(in the rows, 128 means zero)
Known rows, with every step that occurs:
rebu lotuv vide vovo biru: [ 77 124 168 161 148 193 154 120 141  64 149 125 116 127 144 134  71 110
 126 108 149 133 171]
lenes rebu lotuv vide vovo: [102 112 140 156 159 190 176 140 127 100 139  98 142  99 193 153  45 109
 127  97 121 146 123]
vide vovo biru lotuv: [ 87 100 204 132  95 163 148 128 123  84 136 147 105 106 155 102  69 138
 141 102 162 122 190]
vovo biru lotuv rebu: [ 96  57 206 151  79 144  94 152 122 112 136 132 116 117 167 110  98 121
 120 110 179 113 183]
rebu lotuv vide: [112 132 131 165 154 165 123 113 133 116 135 122 134 139 129 144  71 100
 109 124 130 138 133]
vide vovo biru: [ 93 120 166 122 122 152 155 135 139  76 143 133 109 114 140 125 126 136
 145 113 148 125 164]
vudo lotuv: [131 145 148 138 187 129 140 137 106 138 126 127 134 134 131 135  98 114
 126 135 121 132 124]
rebu lotuv vide vovo: [106 132 147 156 155 181 178 131 133  95 135 137 123 134 160 144  72 109
 123 107 111 152 127]
rebu lenes kuve: [141 134 112 140 149  81 129 111 120 122 148 126 146 117 129 150 142  93
 120 121 148  84 151]
kuve lenes rebu lotuv vide: [142 140 121 146 166 187 122 125 138  89 149  92 158 108 157 183  37 105
 122 118 164 127 108]
vide lotuv rebu: [131  89 179 127  93 115 141 181 127 119 122 141 135 127 135 141 114 128
 125 124 150 142 130]
kuve lenes rebu lotuv biru vovo: [130 124 129 155 175 178  94 160 121  63 189 111 171 100 177 179  62 108
 125  94 131 134  94]
biru lotuv vide: [119 113 165 153  84 129 115 112 114  96 119 128 120 126 118 120  63 116
 108 114 150 130 138]
lenes vudo lotuv: [132 117 151 148 196 137 139 131  98 140 116 128 149 105 158 146 102 115
  85 117 131 128 127]
vovo biru lotuv: [ 98  97 189 138  96 149  97 109 120 103 133 133 113 113 124  98  75 127
 129 113 177 109 195]
lotuv vide: [124 133 125 146 112 120 122 119 132  89 129 113 125 130 100 137 118 118
 114 124 135 129 114]
rebu lenes vudo lotuv: [146 119 149 163 211  83 137 129  94 122 136 134 152 112 154 153  76  88
  81 125 139  86 153]
lotuv vudo lenes: [103 112 123 153 149 132 133 127 132  92 131 119 125 136 146 126 117 110
 162 142 155 112 131]
rebu lenes vudo lotuv vide: [144 123 147 180 193  70 136 122 100  78 132 119 151 117 132 163  67  73
  66 123 150  86 140]
lotuv rebu: [125  87 142 141 109 125 126 171 128 140 133 126 131 131 167 136 147 118
 120 121 132 129 114]
vovo biru lotuv vudo: [ 91  57 198 157  94 143  95 126 141 107 122 129 113 117 147 110  74 119
 160 112 182 110 182]
vovo biru: [102 118 150 129 124 140 104 114 137  97 141 121 119 121 111 119 133 128
 134 126 161 111 168]
kuve lenes: [160 158 121 114 133 143 125 133 139  99 138 139 134 127 125 160 112 130
 135 135 157 120 109]
vudo lenes rebu lotuv biru: [ 95 138 113 167 210 184 128 146 104  63 138  83 157 111 193 145  67  91
 124 129 150 117 150]
vovo biru lotuv rebu lenes vudo: [110  30 206 174 101  99  93 141 107  94 143 142 136  97 192 124  74  95
  76 100 198  64 207]
lotuv vide vovo: [116 135 142 142 108 132 175 140 132  66 128 127 118 123 134 141 113 126
 127 111 124 142 110]
rebu lenes: [138 126 121 142 143  70 129 127 125 107 149 137 132 136 127 135 105 103
 124 134 135  84 155]
biru lotuv vudo lenes: [101  93 165 162 122 136 127 122 115  96 122 135 118 128 161 111  62 106
 157 132 165 112 157]
vide vovo biru lotuv vudo lenes rebu: [ 66  65 192 158 124 172 153 137 125  50 142  99 117  80 205 117  40 119
 180 105 188 105 187]

Rows:
[115 117 171 141 103 100 109 168 109  45 156 146 140 118  88 136 114 127
 123 105 118 149 117] => vide lotuv biru vovo
[113  86 142 163 168 170 128 137 147 159 127 128 136 144 178 140  84 101
 155 119 129 133 134] => rebu lotuv vudo
[113 106 162 177 188 118 109 157  81  76 150 130 160  99 150 148 120 104
  71  92 107 135 101] => lenes vudo lotuv biru vovo
[147 137 121 128 181 198 126 133 138 131 154 108 157 105 182 176  43 115
 136 120 157 126 121] => kuve lenes rebu lotuv
[143  95 130 146 176 191 123 151 156 130 141 101 159 108 207 184  43 107
 165 118 168 124 108] => kuve lenes rebu lotuv vudo
[111 112 124 156 186 180 120 163 124 102 124  85 162 108 199 155  73 100
 121 112 134 132 134] => lenes rebu lotuv biru
[100 114 142 169 164 152 100 146 111  91 170 141 147 133 150 134 102 101
 112  99  95 146 121] => rebu lotuv biru vovo
[118 104 128 143 176 184 130 125 126 161 141  93 152 105 184 142  62 113
 129 113 129 130 142] => lenes rebu lotuv
[ 88 127 162 145 106 145 152 130 145  37 142 121 106 116 118 130 119 127
 131 106 157 127 154] => lotuv vide vovo biru
[140 106 157 167 183  68 138 175 109 121 149 132 140 147 171 153  90  77
 115 134 136  95 137] => vudo lotuv rebu lenes
[118 154 159 154 170 131 189 150 112  76 127 126 123 130 132 143  81 111
 124 119 119 149 109] => vudo lotuv vide vovo
[108  64 182 162 100  97  95 136 115 104 156 129 132 108 170 126 110  83
 111  99 198  71 206] => vovo biru lotuv rebu lenes kuve
[127 151 145 156 172 119 137 131 114  97 125 111 131 140 108 143  86 106
 110 131 133 137 112] => vudo lotuv vide
[125  79 168 162 174 136 138 173  96 153 116 125 152 109 199 154 120 103
  74 114 141 131 113] => lenes vudo lotuv rebu
[132 126 163 174 192  87 187 141 100  60 138 135 140 109 164 166  64  86
  78 108 137 102 134] => rebu lenes vudo lotuv vide vovo
[162 133 126 123 142 150 124 130 126 103 128 138 148 100 151 174 114 131
  92 121 173 112 109] => kuve lenes vudo
[134 144 135 145 165 200 174 144 139  69 154 105 149 100 187 185  30 114
 136 108 152 141 103] => kuve lenes rebu lotuv vide vovo
[148 102 131 148 151  79 128 120 117 110 136 137 148 107 153 145 109 101
  82 122 144  80 156] => rebu lenes vudo
[114 132 131 163 178 167 119 155 126  99 121 127 143 140 166 141  94 101
 115 116 125 139 139] => rebu lotuv biru
[108 135 155 143 162 213 153 133 149  38 165 100 138  93 171 178  37 114
 142 102 189 123 145] => kuve lenes rebu lotuv vide vovo biru
[ 98 130 116 148 204 188 136 112 108 118 151  93 149 108 179 136  56 100
 131 135 144 118 159] => vudo lenes rebu lotuv
[ 77 104 162 157 156 198 156 126 138  68 154  89 133  95 172 145  51 111
 132  94 159 130 165] => lenes rebu lotuv vide vovo biru
[130 128 151 165 200 132 128 167  96  87  96 118 159 108 171 158 112 104
  77 112 136 127 114] => lenes vudo lotuv biru
[106 119 108 153 158 141 135 116 126 104 130 107 138 116 151 140 157 101
 153 130 168 108 132] => lotuv vudo lenes kuve
[126 107 157 189 202  61 108 153  79  55 173 138 167 108 150 155  96  78
  67 100 110  94 127] => rebu lenes vudo lotuv biru vovo
[101  32 219 171 101 112 148 161 111  73 145 157 125  89 224 129  69 105
  89  88 183  75 204] => vide vovo biru lotuv rebu lenes vudo
[123 153 146 156 193 121 130 172 104  80 111 119 141 138 143 146 112 103
 118 131 127 134 118] => vudo lotuv biru
[ 95 107 127 172 195 177 136 117 135 118 141 130 134 146 172 136  73  91
 157 138 147 119 151] => rebu lotuv vudo lenes
[110  65 135 158 176 181 127 143 145 164 131  86 156 110 209 154  63 102
 159 110 136 130 133] => lenes rebu lotuv vudo
